Each row comes from the steps of one path. Every step used is in the known rows, and no mark comes twice. Write the path behind each row, first mark first.
Known rows:
liri/gularu/fekig/bifem/virez: |  2.31 |  2.48 |  0.10 | -0.81 |  0.45 |  2.35 |  1.04 |  5.01 |  0.75 |  1.31 |  0.09 |  1.58 |  0.29 | -0.57 |  0.74 | -3.36 |  0.78 |  1.30 |  0.56 |
bifem/virez/fekig/liri: | -3.18 | -1.28 | -1.01 |  0.39 |  0.33 |  0.28 |  0.57 | -2.22 |  1.05 |  0.77 |  4.30 | -0.78 | -0.33 | -0.59 | -1.80 | -0.40 | -0.09 | -1.18 |  1.02 |
logit/fekig: |  0.00 |  0.35 |  0.27 |  0.09 | -0.21 |  0.05 | -0.76 | -1.55 | -0.93 | -0.05 | -2.55 |  0.45 | -0.26 | -0.04 | -1.78 |  1.11 |  0.37 | -0.45 | -4.74 |
virez/logit/fekig: |  0.65 | -0.87 |  0.94 |  1.21 | -0.29 | -1.31 | -0.82 | -3.36 | -0.60 | -1.95 | -4.94 |  0.21 | -0.68 |  0.15 | -1.01 |  2.23 |  0.20 | -0.46 | -3.88 |
liri/bifem: |  0.83 | -0.97 |  0.24 |  0.05 | -0.36 | -0.63 | -0.81 |  4.01 | -2.19 |  0.39 | -0.32 | -0.15 |  0.67 |  0.05 |  0.06 |  2.00 | -0.86 |  0.35 |  0.35 |
fekig/logit: |  0.06 | -1.72 |  0.57 |  0.83 | -1.25 |  1.49 | -0.33 |  2.84 |  0.24 |  0.01 | -0.84 | -0.13 | -1.01 |  1.18 | -3.06 | -0.07 | -0.72 | -0.44 | -2.61 |
logit/fekig/bifem/virez/digid: | -0.30 |  2.65 | -1.52 | -1.21 | -0.36 |  1.68 | -0.58 | -1.13 | -0.31 | -1.54 | -1.09 |  0.58 | -0.26 |  1.08 |  2.28 | -1.59 |  0.09 | -0.98 | -0.41 |
liri/bifem/virez/fekig: | -2.09 | -1.93 | -1.17 | -1.45 | -0.41 | -0.41 |  0.78 |  2.62 | -1.73 | -0.80 |  3.53 | -0.28 |  0.41 | -1.14 |  1.18 |  0.28 | -1.01 | -1.33 |  2.52 |
gularu/fekig/liri/bifem/virez: |  0.13 |  1.95 |  0.42 | -0.45 |  0.74 | -1.93 |  0.65 |  4.49 | -0.83 |  0.94 |  4.47 |  0.17 | -0.09 | -0.42 |  5.01 | -0.76 | -1.15 |  0.76 |  4.66 |
liri/gularu: |  0.86 | -1.19 |  0.90 |  1.09 |  0.59 |  3.38 | -0.95 |  1.24 | -0.32 |  1.37 | -1.53 |  1.31 |  0.91 | -0.20 | -3.72 |  0.74 |  1.17 |  1.41 | -2.52 |
logit/fekig/liri/bifem/virez: | -0.10 |  1.12 | -1.00 | -1.86 |  1.04 | -0.68 |  0.15 | -0.11 | -1.46 | -0.39 |  3.31 | -0.10 |  0.46 | -0.66 |  2.46 | -0.10 | -0.56 | -0.37 |  2.23 |
bifem/virez/logit/fekig/liri/gularu: |  0.45 | -0.31 |  0.10 |  0.38 |  1.97 |  1.28 |  0.08 | -4.41 |  0.69 | -1.47 | -0.57 |  1.36 |  0.14 | -0.72 | -0.49 | -0.21 |  1.33 |  0.78 |  0.28 |
liri/gularu/virez: |  0.47 | -0.51 |  2.04 |  0.29 | -0.26 |  3.01 | -0.54 | -0.84 |  0.89 |  2.75 | -1.49 |  0.29 |  1.31 |  0.44 | -3.26 | -0.68 |  1.98 |  2.31 | -2.20 |
gularu/fekig/bifem/virez: |  1.12 |  2.75 | -0.32 | -0.74 | -0.63 |  0.23 |  0.96 |  4.65 |  0.19 |  1.05 |  0.31 |  0.07 | -0.57 |  0.13 |  1.41 | -2.90 | -0.24 |  0.16 | -0.33 |
bifem/virez/digid: | -2.80 | -0.31 | -0.09 |  0.37 | -0.08 |  2.96 | -1.33 |  0.14 | -1.14 | -0.49 |  1.45 |  0.95 | -0.24 |  1.19 |  1.09 |  0.10 |  0.09 |  0.11 |  1.24 |
gularu/fekig: |  0.43 |  1.24 |  1.76 |  1.37 | -0.52 | -0.71 | -0.29 |  3.10 | -0.04 |  1.28 | -1.14 |  0.55 | -0.92 |  0.21 |  0.77 |  0.54 | -0.20 |  0.69 | -2.35 |

Which path is each row?
| -0.89 | -0.98 | -0.51 |  0.67 | -0.01 | -2.77 | -0.02 |  0.58 |  0.34 |  0.36 |  2.33 | -1.05 |  0.23 | -0.52 |  0.46 |  2.34 | -1.22 | -0.89 |  2.48 | -> virez/fekig/liri/bifem
|  1.65 | -0.20 |  1.04 |  1.87 |  1.59 |  0.03 | -0.66 | -4.39 |  1.47 | -1.12 | -3.59 |  1.09 | -0.06 | -0.30 | -1.38 |  1.60 |  1.15 |  0.89 | -1.57 | -> virez/logit/fekig/liri/gularu
|  1.51 |  2.04 |  1.31 |  0.99 |  0.41 | -3.19 | -0.24 |  4.40 | -0.19 |  1.34 |  1.63 | -0.10 | -0.20 |  0.03 |  3.86 |  1.38 | -1.31 |  0.90 |  2.86 | -> gularu/fekig/liri/bifem
|  1.58 |  0.19 |  0.34 |  0.83 |  0.59 | -3.64 | -0.66 | -2.03 | -0.54 | -1.97 | -2.15 | -0.41 | -0.10 |  0.08 |  2.26 |  3.01 | -0.90 | -0.17 |  1.00 | -> virez/logit/fekig/liri/bifem
| -1.14 | -0.49 |  0.58 | -0.11 | -0.84 | -3.33 |  0.44 | -1.57 |  1.53 |  1.77 |  2.54 | -2.19 |  0.62 |  0.08 |  1.09 |  0.83 | -0.56 | -0.03 |  2.59 | -> gularu/virez/fekig/liri/bifem
| -0.04 | -1.48 | -0.30 |  0.46 |  0.80 | -1.43 | -0.10 |  0.66 | -1.19 | -1.05 |  2.05 | -0.69 |  0.08 |  0.05 |  1.88 |  1.14 | -0.91 |  0.41 |  4.55 | -> fekig/liri/bifem/virez/logit
|  3.18 |  1.01 |  1.07 | -0.25 | -0.57 |  0.09 |  0.29 | -3.81 |  1.98 | -0.19 | -6.45 | -0.21 |  0.68 |  0.51 | -0.96 | -1.18 |  1.67 |  1.29 | -2.96 | -> liri/gularu/virez/logit/fekig/bifem
| -1.12 | -1.45 |  1.44 |  0.21 | -0.62 |  1.37 |  0.32 | -2.42 |  1.85 |  1.97 | -0.63 |  0.06 |  0.92 | -0.40 | -2.65 | -0.49 |  1.56 |  0.79 | -1.82 | -> liri/gularu/virez/fekig
|  2.21 |  1.08 |  0.75 | -0.09 | -1.73 | -2.27 |  0.21 | -4.30 |  1.38 | -0.38 | -6.44 | -1.59 | -0.18 |  1.18 | -0.50 | -0.73 |  0.72 |  0.20 | -3.77 | -> gularu/virez/logit/fekig/bifem
|  0.39 | -0.83 | -0.27 | -1.46 |  0.14 | -1.43 |  0.10 |  0.12 | -2.68 | -3.11 | -1.09 |  0.39 |  0.09 | -0.53 |  3.07 |  0.95 | -0.73 | -0.55 |  1.06 | -> liri/bifem/virez/logit/fekig
| -0.71 | -0.32 | -0.20 |  0.45 |  0.90 | -0.78 | -0.01 | -4.65 |  0.24 | -1.56 | -0.27 | -0.17 | -0.84 | -0.03 | -0.18 |  0.16 |  0.23 | -0.43 | -0.52 | -> bifem/virez/logit/fekig/liri
|  0.13 | -0.41 | -1.29 |  0.58 | -1.40 | -0.87 |  0.50 |  0.38 |  1.15 |  0.58 | -1.65 | -1.22 | -0.19 |  0.01 | -3.14 |  0.13 | -0.42 | -1.62 | -2.40 | -> virez/fekig/bifem
|  0.33 |  0.17 | -1.47 | -0.75 | -0.64 |  1.86 |  0.46 |  2.16 | -0.57 |  1.04 |  0.11 | -0.74 |  0.09 |  0.42 | -2.29 | -2.18 |  0.12 | -0.31 | -0.93 | -> fekig/bifem/virez
|  0.75 |  1.86 | -1.78 | -2.04 | -0.39 |  1.23 |  0.73 | -0.34 | -0.60 | -0.29 | -0.81 | -0.29 | -0.04 | -0.09 | -0.79 | -2.39 |  0.23 | -0.95 | -2.84 | -> logit/fekig/bifem/virez
| -2.04 | -1.38 | -0.60 |  0.28 |  1.39 |  2.35 |  0.63 | -1.85 |  1.66 |  0.98 |  4.04 |  0.59 |  0.51 | -1.32 | -2.41 | -0.91 |  1.00 |  0.01 |  1.81 | -> bifem/virez/fekig/liri/gularu
| -1.55 |  0.46 | -0.64 |  0.00 |  0.83 |  0.58 | -1.29 |  1.43 | -1.12 | -0.45 |  4.24 |  0.25 |  0.41 |  1.00 |  4.49 |  0.80 | -1.00 |  0.31 |  6.36 | -> fekig/liri/bifem/virez/digid
| -2.91 | -2.78 | -0.74 | -0.75 | -1.25 |  1.68 |  1.19 |  1.48 |  0.67 | -1.17 |  2.97 | -0.23 | -1.24 | -0.01 | -1.87 | -1.75 | -0.90 | -2.05 | -0.43 | -> bifem/virez/fekig/logit
